What can hang from each mark
gunut: fibom supifi
fibom: gunut pamef
vinu: pamef supifi
gego: pamef
goda: gego pamef
zazu: pamef
rakitak: supifi
zusum: pamef zalob
zalob: zusum
pamef: fibom vinu zalob zusum
supifi: rakitak vinu

Each row was made from one small tree. The marks that hang from a mark follow it in brackets, in alphabetical order. Every link used is in the known rows. Write each row's tree.
Known rows
fibom[gunut[supifi[rakitak]]]: [ 24  13   2   0  -8 -10  -7  -4   8   4  -1   0 -31  13   3  48  -8  28
   4   5 -13   3   6   6 -21   2  13  -1   6  17   4 -23]
zalob[zusum]: [  0  -9   3 -17  -9  -1  -5  -5 -13 -18   1  18  -2 -12  15  -5  -4   3
   0 -10  13 -11  -1  -1  -5 -12 -23  -8   6  15  -2  14]
fibom[gunut pamef[vinu[supifi] zusum[zalob]]]: [  8   9  11 -50  -1 -20 -15 -24 -19  -7  34  36  -5 -11  11   0 -12   2
  -2  13  -8 -27  -6  20   1  27 -19   2  -3  32   6  -4]
zalob[zusum[pamef[fibom[gunut]]]]: [ -4 -19  -5 -38  -8   6   6 -10 -23 -17   4  22  -2  -3   6  -3  -7   3
  -5  -9   8 -11  -3  -3  -7 -29 -17 -22 -12  22  -1  15]
fibom[gunut]: [ 10  -2   0 -12   4  -5  -1  -9   4   3   3   5 -18   5 -11  25   1   5
  -2  18  -6  15  -1  12   0  13   2   7   8  27  -2 -10]
rakitak[supifi[vinu[pamef[fibom zalob zusum]]]]: [-18  29 -15  -3 -26 -12   4   2   6  -5  13 -12  19  -5   2 -26  16  12
  13 -17 -14 -23  17 -25 -12 -30   1  -6 -12 -10   3   3]
rakitak[supifi]: [ -4  28  -7   7 -14  -4   2   5   6  -6   5   4  -4   5  10  -6   9   9
   7 -11  -5  -9   8  -7 -10 -13   8  -1  -4  -5   2   1]
zazu[pamef[zalob]]: [-34   0  -6 -19  -8  -6  -6  -1 -13 -12   6   5  31 -19 -17  -8 -11   4
   4  -1 -22 -18  -4 -15   7 -13   2   1  -7   2   0  20]
rakitak[supifi[vinu[pamef]]]: [-14  25 -17   9 -22 -12   9   3  14  -7   6 -12   8   3   2 -19  21  14
   8 -14  -6  -8  17 -21 -20 -25   7  -5 -15  -8  -3  -1]
goda[gego]: [  5   8  -1 -12   6  13  10  12   0  -5  10  -8  10  12   9 -18  10  -6
   6  -6 -14  -4 -12  10   3  -9   9 -20 -14  -2   9  14]
gunut[fibom[pamef]]: [  3  -2  10  -9  -5 -19   3  -3 -15  12  24  19  18 -26   0 -11   7 -12
  -1  39  10  10  -6  -7  -1  12  22 -27 -19   2   6  16]
pamef[fibom[gunut] vinu zalob zusum]: [  1  13   5 -54 -19  -3 -23 -32 -34   1  29  18  16 -17  -2   4 -24  -8
  15  -5 -31 -37  -7   0  28   6 -24  11   6  17  18  -6]
zalob[zusum[pamef[vinu[supifi]]]]: [ -4 -10  -6 -31 -14   2  -9 -14 -29 -28  13  25   0   1  22  -3 -13   2
  -1 -24   8 -12  -4   3 -13 -19 -25 -15  -7  13   0   9]
supifi[vinu[pamef]]: [-14  -4 -13   3 -11 -12   9  -3  10  -2   1 -23  17  -2 -13 -19  17   7
   1  -4  -2   1  13 -19 -14 -18  -1  -6 -15  -4  -7  -3]
pamef[vinu]: [  6   2   0 -10 -12  -3 -10 -21 -15  -8   6  12  -4   4   4   8 -11  -8
   4  -8  -4  -5  -7   3   6  10  -9   6  -8   4   3 -10]
zazu[pamef[fibom vinu[supifi] zusum[zalob]]]: [-11   8  10 -44 -25  -4  -9 -22 -23 -20   9  21  11 -17 -11  -6 -36   6
   3 -14 -34 -24  -8   1  15 -16 -18  -1 -26  10  12  12]
zusum[pamef[fibom vinu[supifi]] zalob]: [ 13  -9   3 -52 -13  12   8 -14 -22 -23   6  27  -5   5  25  -9 -33   6
 -10 -23  -9 -13  -2  12  -4 -31 -19 -20 -31   9   0   2]
rakitak[supifi[vinu[pamef[zalob]]]]: [-18  27 -17   6 -23 -13   5   5  11  -8  11 -13  15  -1   5 -22  19  13
  10 -16  -9 -14  18 -23 -18 -25   5  -4  -9  -9  -2   1]
goda[gego pamef[fibom vinu]]: [ 16  10  -5 -50  -4  21  30  -1 -10  -4  18   7  23  21   4 -40   2 -10
   7  -5 -21 -26 -23   1  11 -25  12 -31 -43  -6  26  16]
gego[pamef[fibom vinu[supifi] zalob zusum]]: [ 11  28   9 -46 -19  -3 -13 -18 -18  -3  15   2  26  -7   3 -13 -23  -5
  18 -23 -30 -27  -7   2   6  -6 -18   9   5  -1  21 -11]
zazu[pamef[vinu]]: [-23  -4  -5 -18 -15  -7  -5 -18 -19 -17   0  15  13  -7 -20   4 -16   0
   2  -2 -19  -9 -11  -9   8  -5   1   1 -25   8   1   9]
zazu[pamef]: [-27  -6  -4 -11  -7  -5   2  -3  -8 -11  -4   6  16  -9 -23  -2  -8   6
   0   4 -16  -6  -6 -11   4 -12   7  -3 -19   5  -2  16]
gunut[fibom]: [ 10  -1   8   0 -12 -12  -2  -3 -10   8  14  10  11 -19   3   8   0  -7
   3  29   3  26  -3  -2   0   8  18 -18  -8   1   3   7]
goda[gego[pamef[vinu zalob zusum]]]: [  3  19  -1 -42  -5   6  -2   4 -18 -13  19  -2  40   7  19 -25  -1 -10
  20 -19 -26 -29 -19   7   7  -7  -4 -13  -6  -1  12   9]
pamef[vinu[supifi]]: [ 16  18   5  -5 -14  -2 -17 -22  -6  -7  16   6 -19   8   6  11 -17  -3
   5 -16 -13   8  -3  16  -2  12 -13  12   0   0  14 -18]
supifi[rakitak vinu[pamef[fibom zusum[zalob]]]]: [ -6   8  -4 -10 -39 -17   1   4   9  -8  -6 -15  10   1   4 -21  -3  28
  12 -27 -20 -26  21 -15 -24 -32  -5 -11 -22 -11  -2   1]
fibom[gunut pamef[zusum]]: [-10   0   2 -35  10 -19  -5 -10 -13   7  26  23   8 -12  -7  -4   8   0
  -1  26  -1 -26  -6   4   2  23  -1  -4  -2  26   2   5]
vinu[pamef[zalob[zusum]] supifi]: [-15   3  10  -9  -9  -4 -20   5  -5 -18  36   2  16 -14   9 -26  -7  20
  -2 -10 -20  -6   5   3 -21 -10 -15  -9   9   3   3  13]

Which tree is each row?
[ -4  -1   2 -47   0 -18 -12 -24 -24  -5  32  35   4 -18   1  -5   0  -6
   0  17   2 -30  -8   3   3  21 -14  -1   3  35   5   5] | fibom[gunut pamef[vinu zalob[zusum]]]
[-17  11   5 -34 -31 -13 -22 -15 -23 -29  10  24  14 -11   6   2 -35  16
   8 -21 -31 -27  -4   6   1  -7 -18   4 -16   6   4  10] | zazu[pamef[vinu[supifi[rakitak]] zusum[zalob]]]
[  5   4   7 -34  -6   0  -2 -14 -11  10  10   7  -1  -8 -15   6 -10   1
   4   8 -19 -15  -3   2  17  -3  -8  -1  -4  17  12  -1] | pamef[fibom[gunut] zusum]
[ 15  17  -3 -11  -4 -24   3  -7   9  12  10   0 -20   3  -4  19   9  20
   2  12  -2 -18   9  -7 -26   1  16 -10 -10  15   9 -17] | fibom[gunut[supifi[rakitak vinu]] pamef]
[  2  10 -10 -59  -7  13  10   4 -24 -21  32  17  44   8  30 -44   2  -7
  14 -15 -14 -44 -20   1   4 -20  -6 -25 -17  -2  18  25] | goda[gego pamef[vinu zalob[zusum]]]
[-13   1   3 -35  -4 -12 -11 -14 -28  -9  28  30  22 -23  12 -30  -1 -12
   2  -1   7 -45  -8  -9   3   8 -16  -8  -6   8   7  15] | fibom[pamef[vinu zalob[zusum]]]
[-14   8 -11   0 -38 -20  -8   6   9 -12  -1 -18  14   0   7 -20   5  26
  15 -29 -13 -23  22 -18 -32 -28  -6  -6  -7 -11  -4   2] | supifi[rakitak vinu[pamef[zalob[zusum]]]]
[-12  10  12  -4 -24  -8 -26  11  -1 -20  28   2   7  -5  16 -23 -14  33
   5 -24 -28 -14  11   6 -34 -14 -10  -9   7  -5   4  12] | vinu[pamef[zalob[zusum]] supifi[rakitak]]
[ 10  21  -4  10 -28 -14  -3   4   7   2  -3 -22  -4   5   9  16  -4  35
  11 -23 -16 -24  18 -23 -33 -33  10 -18 -18 -17   8 -18] | gunut[supifi[rakitak vinu[pamef[fibom zusum]]]]
[ 13   9   7 -48 -18   0   1 -18 -20  -9   0  11  20 -10   1 -16 -17  -7
  12 -18 -13 -25 -11  -7   5 -16 -17   0  -2  11  12  -3] | gego[pamef[fibom vinu zalob[zusum]]]
[  5  -9  -2 -44 -11   5  -2 -10 -24 -31  10  29   2   7  38  -3 -30   9
  -8 -25  -3 -13  -1  15 -12 -19 -21 -15 -20   9 -10   0] | zusum[pamef[vinu[supifi]] zalob]
[  5   7   7 -39  -7  -8  -1   2 -12 -14  -5  10  31  -7  19 -11 -14   6
   9 -12  -7 -26  -6   3  -3  -7 -16  -1   3   8  -5   0] | gego[pamef[zusum[zalob]]]
[  9   9   3 -39  -1 -19 -14 -22 -24  -3  32  30  -3 -16  11  15  -4   7
   1  13   0 -37  -5  -5  -8  12  -7  -8   1  31  10  -7] | fibom[gunut[supifi] pamef[vinu zalob[zusum]]]
[-11   6 -14 -25 -16   2 -17  -8 -25 -16  23   9  13  13  21  -2 -19   4
   7 -30 -17 -16   2   4 -15 -13  -6  -6  -7 -10   6  -5] | zusum[pamef[vinu[supifi[rakitak]] zalob]]
[-13  24   5 -31 -13 -18 -28 -11 -24  -4  41  21  23 -17  17 -26 -11  -3
  12 -13 -14 -51  -2   2  -2  16 -15   1   1  -7  17   5] | fibom[pamef[vinu[supifi[rakitak]] zalob zusum]]
[-14   0 -11  -7 -13  -8  11  -4   8   3   6 -26  22 -10 -17 -28  13   3
   3  -7 -10  -8  14 -24  -6 -27  -2  -7 -15  -6   1   0] | supifi[vinu[pamef[fibom zalob]]]
[-25 -17   7 -18  -6  -1   1   2 -16  -4  16   7  30 -14 -11 -29  -1  11
  -4   8 -19 -24  -5 -15   2 -15   0 -22 -24   4  -3  20] | vinu[pamef[fibom zusum]]
[-14  13  11   2 -23 -11 -26  10  -1 -14  27  -1   8   3  11 -16 -13  33
   6 -19 -34 -13   8  10 -30  -5  -4  -9  -2 -10   4   5] | vinu[pamef[zusum] supifi[rakitak]]
[ 11 -21  -1 -61  -9   8  13 -18 -27 -21   1  35  -3   5  18   1 -28   6
 -12  -8  -6 -15  -5   8   1 -25 -15 -21 -33  26  -9   2] | zusum[pamef[fibom[gunut] vinu] zalob]
[ 17  11  -5   1 -13 -16  -2  -5  12   3   0 -11 -23  12  -3  39   0  31
   4   3 -14   4  13  -3 -27  -7  12  -4  -1  15   1 -24] | fibom[gunut[supifi[rakitak vinu[pamef]]]]
[-14  -6   1 -24  -8  -1  12 -12  -4  -2  -6   6   1  -9 -42   5 -11   5
  -4  13 -26   1  -7  -9  11 -17  11  -5 -26  19   6  13] | zazu[pamef[fibom[gunut]]]
[  3  -6  -2 -34 -24   5  -6 -15 -26 -23   7  23  -9   4  17  -5 -19   6
   1 -30   0 -16  -1   2 -14 -29 -21 -19 -16   9   7   9] | zalob[zusum[pamef[fibom vinu[supifi[rakitak]]]]]
[-17   0   3 -28   4 -10  -4   0 -17  -3  25  21  24 -26   9 -36   7  -7
  -1   4  11 -41  -3 -11  -2   1 -10 -12   0   6   5  22] | fibom[pamef[zalob[zusum]]]
[-18 -17   6 -21  -2   1   3   0  -8   0  18   4  22 -14 -18 -22   1  12
  -6  17 -22 -12  -2 -13   1 -12   6 -15 -12  15  -3  14] | vinu[pamef[fibom[gunut] zalob]]
[  4  19   5 -39  -9  -2 -15  -9 -18  11  24   1  15 -19   1  10 -16   9
  12   0 -28 -37   2  -9  14 -11 -10   0  12  10  18  -4] | pamef[fibom[gunut[supifi]] zalob zusum]
[ -4  12 -11 -46   2  13  17  17 -13  -9  27   5  48  14  21 -42   9  -1
  13  -5 -16 -40 -17   2   3 -18   6 -28 -22 -11  14  25] | goda[gego pamef[zusum]]
[ 12   3  14 -52 -23   1  -8 -26 -31 -12   8  29   7 -15  16  -8 -32  -3
   4 -15 -17 -38  -8   4  24  -8 -31  -4 -19  12   9   1] | pamef[fibom vinu zusum[zalob]]
[-17  -4   1 -47 -21  -5  -6 -28 -26 -16   8  23  12 -21 -25   1 -23   0
   4  -1 -27 -21 -10 -11  17 -16 -11   0 -17  26  10  16] | zazu[pamef[fibom[gunut] vinu zalob[zusum]]]
[  0  13  12 -24 -16 -23 -19 -13 -29   6  45  24  30 -33  13 -12  -6 -14
   9  25  -3  -7  -7  -2   3  20   6 -17  -7  -2  14  12] | gunut[fibom[pamef[vinu[supifi] zalob zusum]]]
[-22   9   1 -37  -4 -15 -19 -13 -33  -2  37  26  38 -24  13 -30  -3 -12
   8  -1  -4 -56  -8  -9  10  17 -15  -3  -4   0   8  12] | fibom[pamef[vinu zalob zusum]]
[  2 -21  -1 -48  -3  13  20   2 -18 -17  -4  23   8  -1  21 -17 -21   8
 -14 -12   0 -19   0   0  -3 -39 -10 -28 -32  10 -10  14] | zusum[pamef[fibom] zalob]
[ -5   5   9 -26 -14 -23 -15 -11 -34   6  40  28  37 -35  12 -13  -3 -16
   9  29   1 -14  -8  -8   8  19   8 -21 -11   1   9  16] | gunut[fibom[pamef[vinu zalob zusum]]]
[ -9  11  -8   0 -36 -15   1   5  15   0  -4 -26  10   2  -7 -22   4  22
  13 -25 -22 -19  23 -21 -25 -32   4  -7 -17 -16   3  -2] | supifi[rakitak vinu[pamef[fibom zalob]]]
[-12   1  15 -15  -9  -6 -19   6  -6 -20  31   7  17 -10  17 -23 -14  25
  -4  -8 -23 -11   4  12 -17  -5 -17 -11  -2   3  -4  10] | vinu[pamef[zusum[zalob]] supifi]
